What can hang from each mark
z145: z492 z904 z951
z492: z191 z526 z623 z971
z623: z826
z826: z145 z971
z904: z145
z971: z492 z826
z951: z191
z526: z492
z946: z826

Known rows, with every way that one mark hangs from another
(z145 z904): [ -9 -13   8  -8 -13 -13 -17  -4   0  -3   8  -6   2   6  -3  -8  12  -5
   1  -2  15  -9  -4 -16   9  -7]
(z946 (z826 (z145 z492 z951))): [ -6  42  25   1   9 -23  20  -1  -2   7   9 -14  -8  -2 -26  -5   2 -32
 -14 -25  -1  13   7  14 -28 -19]
(z492 z191 z526 (z623 (z826 z971))): [ 23  23  -2  33  -9  16   8  26 -50   4 -43 -13  21  30  -7  -1   7   9
 -42 -16  -7 -17  -1  -8   5  30]
(z971 (z492 z191 z526 z623) z826): [ 13  12   0 -11 -19  12 -16  10  -6  13 -55  -5  28  18   7   1  32  -3
 -33   6   5 -25   6 -15   1  24]
(z904 (z145 z492)): [-14  -4  14  -2   5   8  15   4   0   5 -25 -23  23   5   6  -7  13  -9
  -3  -7  -8  17   6   8 -12   3]
(z904 (z145 (z492 z971))): [ -5  11   8   1  -7  -2   7   6   4  11 -31 -41  23  22   5 -16  10 -14
 -12  -2  -2  10   9   3  -9   3]
(z904 (z145 z492 z951)): [ -7  10  31   2   2  -7  19   4   2  -6 -34 -26   9  -1   2 -14  15 -20
  -5  -7  -1  16   5  19 -21 -10]
(z904 (z145 (z492 z526) (z951 z191))): [  6  19  31  15  -9 -12  21  25  -4 -14 -65 -50 -11   1  -8 -20  11 -20
 -13 -16   4  24   0  19 -26 -13]
(z904 z145): [ -6  -9   6   5  -7  12   6   3   2   6 -20  -6  15  10  16   1  22  -2
   3   8  -4   1  -4  -2   2  -7]
(z145 (z492 (z971 z826))): [  1  24  -2  -6 -15  -9  -8  -3  10  -5 -18 -21   5  -3   1  -6  -3 -14
 -28   3  -6   6   8   6  -9  -4]
(z971 z492 z826): [  3   5   5 -12 -19  15 -21 -18  18   6  -6   8  10 -11   3  11  13  -3
 -13  15   1 -11   0  -7   7  -8]
(z145 z904 z951): [ -5   6  23  -5 -13 -27 -13  -3   0 -11  -3 -11 -15  -1  -9 -16  15 -19
  -3  -3  19 -13  -4  -5   2 -19]
(z492 z191 z623 (z971 z826)): [  0  22 -24   3 -25  -3 -27   5  -8  12 -47  -7  19  31  16 -13  17 -11
 -43   6  -2 -29  19 -12  -3  18]
(z951 z191): [ -6   5  -7  12 -12  -2 -12   2  -3  -4 -16 -16 -17   4  -8 -11 -12   0
  -5  -7   0   4   7  -4  -6  -4]
(z826 (z145 z951)): [  0  26  11  17   6  -5   2   6  -3  10   3  -2 -20  -1 -16 -11  16  -9
  -6 -16   8  -1   0   7  -8 -11]
(z492 z971): [ 10  15  -6   4 -11  -7 -10   0   1   8  -2 -20  -1  18  -1 -13  -4  -6
 -10   4   4  -8   4  -4   6   1]
(z492 (z971 z826)): [ 10  18 -12   1 -24  -2 -14  -3  10  -2 -10  -4  -5   2  11  -1   3 -11
 -24  18  -1 -12  -3   0   7 -13]
(z492 z191 z526 z623 z971): [ 23  25 -10   7 -13 -10  -5  26 -20  14 -55 -33  18  47   0 -20  16  -7
 -32  -9   9 -20   8 -12  -4  35]
(z623 (z826 (z971 (z492 z526)))): [ 36  21  17  19 -13  25   7   3 -23   1   0 -14  12  10 -22  11  -2  12
 -21  -2  -2  -8 -13  -9  20   5]
(z826 z145 z971): [ -4  12   2  30   3   2   4   4 -27  23  27   6 -14  13 -17  -2   1  17
  -6 -22   3   2   1   5   7  -2]
(z971 (z492 z623) (z826 z145)): [-14  11  -8   2 -21  30 -30  -1   5  39 -14  11  13   4  -2   6  25   2
 -17  -2   2 -15   8  -7  -3   5]
(z623 (z826 z145)): [  6  24 -17  30   2  34   0   5  -8  11  10  -2   8  -1 -10   9  13   1
 -24 -13 -11  -2  -8 -15   9  -1]
(z145 (z492 z971) z904 (z951 z191)): [ -7  29  17   5 -24 -42 -25  -1  -2 -12 -31 -57 -22  18 -29 -45  -9 -31
 -22 -23  19   3  17  -3 -16 -17]
(z526 (z492 z623 z971)): [  7  18  -8   9  -5  12 -22  27 -12  16 -34 -21   3  20  -6  -6  -5   1
  -5  -9  -9 -17  19   4   9  31]
(z826 z145): [ -6   9  -6  15   8  11  -2   4  -4  17  12   1  -5   6  -7  -2  12   3
  -6 -14   2  -1   1  -3   1   0]
(z826 (z971 z492)): [  7   3  19   7 -10   3 -10 -17 -14  15  15   2   2  16 -18   1 -11  14
  -1  -4   5 -10   8  -3   9   1]
(z526 (z492 z191 z623 (z971 z826))): [  9  25 -16  11 -10  10 -31  22 -14   8 -55 -13  11  22  10  -2  18  -9
 -37  -4 -14 -35  22  -6  11  32]
(z492 z191 (z971 z826)): [ 11  21 -18   3 -17  -8 -17  -4   0   0 -26 -11   8  20  12  -8  16 -13
 -41   8  -1 -26  10 -16   6   3]
(z145 (z951 z191)): [  2  19  10  17 -15 -14  -8   3  -5 -11 -28 -18 -32  -1 -14 -20 -10 -16
  -9  -9   5   1   8   7 -14 -17]
(z623 (z826 z145 (z971 (z492 z526)))): [ 31  30  11  34  -6  35   8   7 -25  19  10 -13   6  10 -31  11  12  16
 -25 -16  -2  -9 -13 -14  21   3]

Rows
[ 10  22 -13  13   3   8 -24  27 -22  17 -48 -28  16  41  -2 -14   7  -2
 -20 -15 -11 -31  27 -11   5  43] -> (z526 (z492 z191 z623 z971))
[ -9  30  34  15 -21 -39   0  -6 -23   7  35   3 -25  17 -31 -11   9 -18
 -11 -24  17 -16  -3   1  -2 -37] -> (z946 (z826 (z145 z904 z951) z971))
[-15  17  -2   7   5  10  -1   2   3   9  -1  -1   1 -16  -3   3  16  -4
 -23 -14  -6  16   5  10 -12  -5] -> (z971 (z826 (z145 z492)))
[ 31  34 -12  18 -24  19  -1  30 -13   4 -42 -30  16  20  -3  -4   1  -9
 -33   1  -2 -11  -8  -7   6  21] -> (z492 z526 (z623 z826) z971)
[  0  35  14  -2 -10 -21  -7  11  -4   6 -40 -31   1  20 -14 -31 -10 -23
 -16 -14   6   2  20  18 -28  13] -> (z145 (z492 z623 z971) z951)
[ -3  19 -15   0 -35   0 -26   7   1  13 -33   0   4  12  15  -4   3 -11
 -26  11  -2 -14   8   3  -2   6] -> (z492 z623 (z971 z826))
[  3  33 -13   8 -14  18 -11   9 -13  10 -34 -33  29  18  -9 -12 -13 -13
 -36 -11 -12   1  13  -5 -10  24] -> (z145 (z492 (z623 z826) z971))
[ -3   4   8   8 -11   5 -21  -7 -33  32 -23  -3  24  47 -14 -11   1  14
 -20 -13   5 -28  25 -13   1  30] -> (z826 (z971 (z492 z191 z623)))
[ 20  20  -7  14  12   3 -16  16 -11   1 -26 -30   9  27  -6  -8   9  -2
 -23 -11 -10 -26  18 -13  18  28] -> (z526 (z492 z191 z971))
[  7  25  -4  45  -2  29   4   4 -33  15  23   2  -2   6 -21  10   0  15
 -25 -18 -13  -5  -4  -6  14  -2] -> (z623 (z826 z145 z971))
[  2  19  30   2 -14 -38  -1  14  -7 -25 -42 -54 -25  -3 -28 -31   3 -24
 -16 -25  23  16   1   4 -20 -15] -> (z145 (z492 z526) z904 (z951 z191))
[ 23  19   4  30 -18  19  10  27 -38   3 -25  -6   8  14 -10   9  -5  10
 -25  -9  -6  -5  -9   5   5  17] -> (z492 z526 (z623 (z826 z971)))
[-11  21  -8  10  13   6  -1   0  -7  11 -15  -8  13   3  -1  -3  27  -5
 -40 -22  -6   0  15  -6 -12   5] -> (z971 (z826 (z145 (z492 z191))))
[ 23  30  -1  -3  -3 -15   5  13  -5 -10 -48 -39  14  14   2 -13  17 -17
 -49  -5   2  -4   5  -4  -8  10] -> (z145 (z492 z191 z526 (z971 z826)))
[-10   9  31 -15  -4 -32  -6  -6   1 -15  -8 -23  -7  -4 -19 -23   9 -25
  -7 -19  16   8   6   3 -14 -11] -> (z145 z492 z904 z951)
[  2  36   3  10   4   9   1   6 -24  -3 -54 -21  27  16 -12 -17   6 -23
 -45 -22  -9  -8  21  -3 -25  26] -> (z145 (z492 z191 (z623 z826)) z951)
[ 19  26  33  -4  11 -24  26  17  -3 -19 -28 -29  -9 -13 -16 -10   5 -19
  -9 -15   8  21  -5  22 -21  -2] -> (z145 (z492 z526) z951)
[ -1  25 -12  17 -13  50 -23   1  -9  40 -10  -3  30  16 -17   6  15   2
 -23 -14  -7 -15   7 -22   3  19] -> (z971 (z492 (z623 (z826 z145))))
[ 12  26   5  -5  -8 -10   4  27 -11  11 -45 -43  13  24  -8 -22  -5 -10
 -19 -13   6  10   8  10 -17  25] -> (z145 (z492 z526 z623 z971))
[  4  43   7  24  13  17  11   4  -8   2  -6 -19   3 -12 -24  -4   8 -18
 -30 -26  -8  12   4   6 -12  -3] -> (z623 (z826 (z145 z492 z951)))
[  7  14  -8   3 -19  39 -23  -5  -3  22 -20  -6  33  11  -9   7   0  -1
 -20   1  -5 -15   7 -16   3  20] -> (z971 (z492 (z623 z826)))
[ 25   9  27   8  -8  -1   5   2 -16   8   2 -12  -3  13 -20   3  -1  15
  -2  -3  11  -3  -4   0  12   3] -> (z826 (z971 (z492 z526)))
[-12  18   1   0  -7 -17 -19   0  -4  19   9 -41   3  24 -22 -29  14 -13
 -19 -24  14   1   9 -17  -3  -2] -> (z826 (z145 (z492 z971) z904))
[  2  27  10  22 -10   7 -11   2  -8   2   8 -13  -8  -3 -21  -7  26 -17
 -27 -16  11 -15 -10 -18  10 -19] -> (z623 (z826 (z145 z904 z951)))
[  5  29  29  24  -4   1  -9  -9 -18  26  20  -3 -17  13 -34 -10   5   5
  -7 -22  13  -9   7   5   3 -11] -> (z826 (z145 z951) (z971 z492))
[ -3  45  -8  17 -28  -3 -23  12  -2  22 -29  -4 -16  12   0 -15  19 -19
 -30  -2   5 -17   6  12  -9  -6] -> (z492 z623 (z971 (z826 (z145 z951))))
[  3  45  11  13   6 -17   3   4  -1  13  -8 -35 -10  12 -26 -27   4 -19
 -23 -27   9   9  11  12 -17  -5] -> (z826 (z145 (z492 z971) z951))
[ 16  11  16   9 -10   0  -7   9 -37  22 -36 -16  19  43 -15  -9   9  13
 -21 -15  10 -22  12 -11   2  33] -> (z826 (z971 (z492 z191 z526 z623)))
[-16  32   5  12  16  -7  -2  13 -23  23 -41 -23  12  25 -17 -27  19 -16
 -29 -40   4  -1  27   3 -33  23] -> (z826 (z145 (z492 z191 z623) z951))
[ 17  30  -3  46 -11  32   8  32 -43  24 -14  -5   1  17 -15   7   6  16
 -27 -22  -3  -3  -9   1   7  20] -> (z492 z526 (z623 (z826 z145 z971)))
[ 14  23  12  22  -8  13  17  26 -40   2 -31 -23  15   9 -16   2 -15   6
 -28 -20 -10  13   0  13  -7  26] -> (z145 (z492 z526 (z623 (z826 z971))))
[-12  12   5  23 -12  18 -21   0 -25  49   5   1   7  31 -23  -7   2  20
  -5 -21   7 -12  15  -5   0  16] -> (z826 z145 (z971 (z492 z623)))
[-23  -2   1   2   1   8   4   9 -16  19 -61 -24  43  38  11 -15  23  -7
 -22 -17  -9   1  24  -2 -24  31] -> (z904 (z145 (z492 z191 z623)))
[-15  15  23  13 -10  -9   6   4  -2  -7 -54 -37  -8   3  -9 -24   3 -21
 -12 -17  -3  20  12  17 -28 -16] -> (z904 (z145 z492 (z951 z191)))
[ 21  30  29  13 -11  -5  13   3 -17  25  23  -7  -3  22 -33   9   6   3
 -11 -16   9  -8  -7  -5   5 -12] -> (z946 (z826 z145 (z971 (z492 z526))))
[ 18  26 -15   3 -24  -4 -14  24 -13   5 -64 -20  13  29  15 -10  25 -10
 -44   4   5 -25   5  -8  -1  23] -> (z492 z191 z526 z623 (z971 z826))
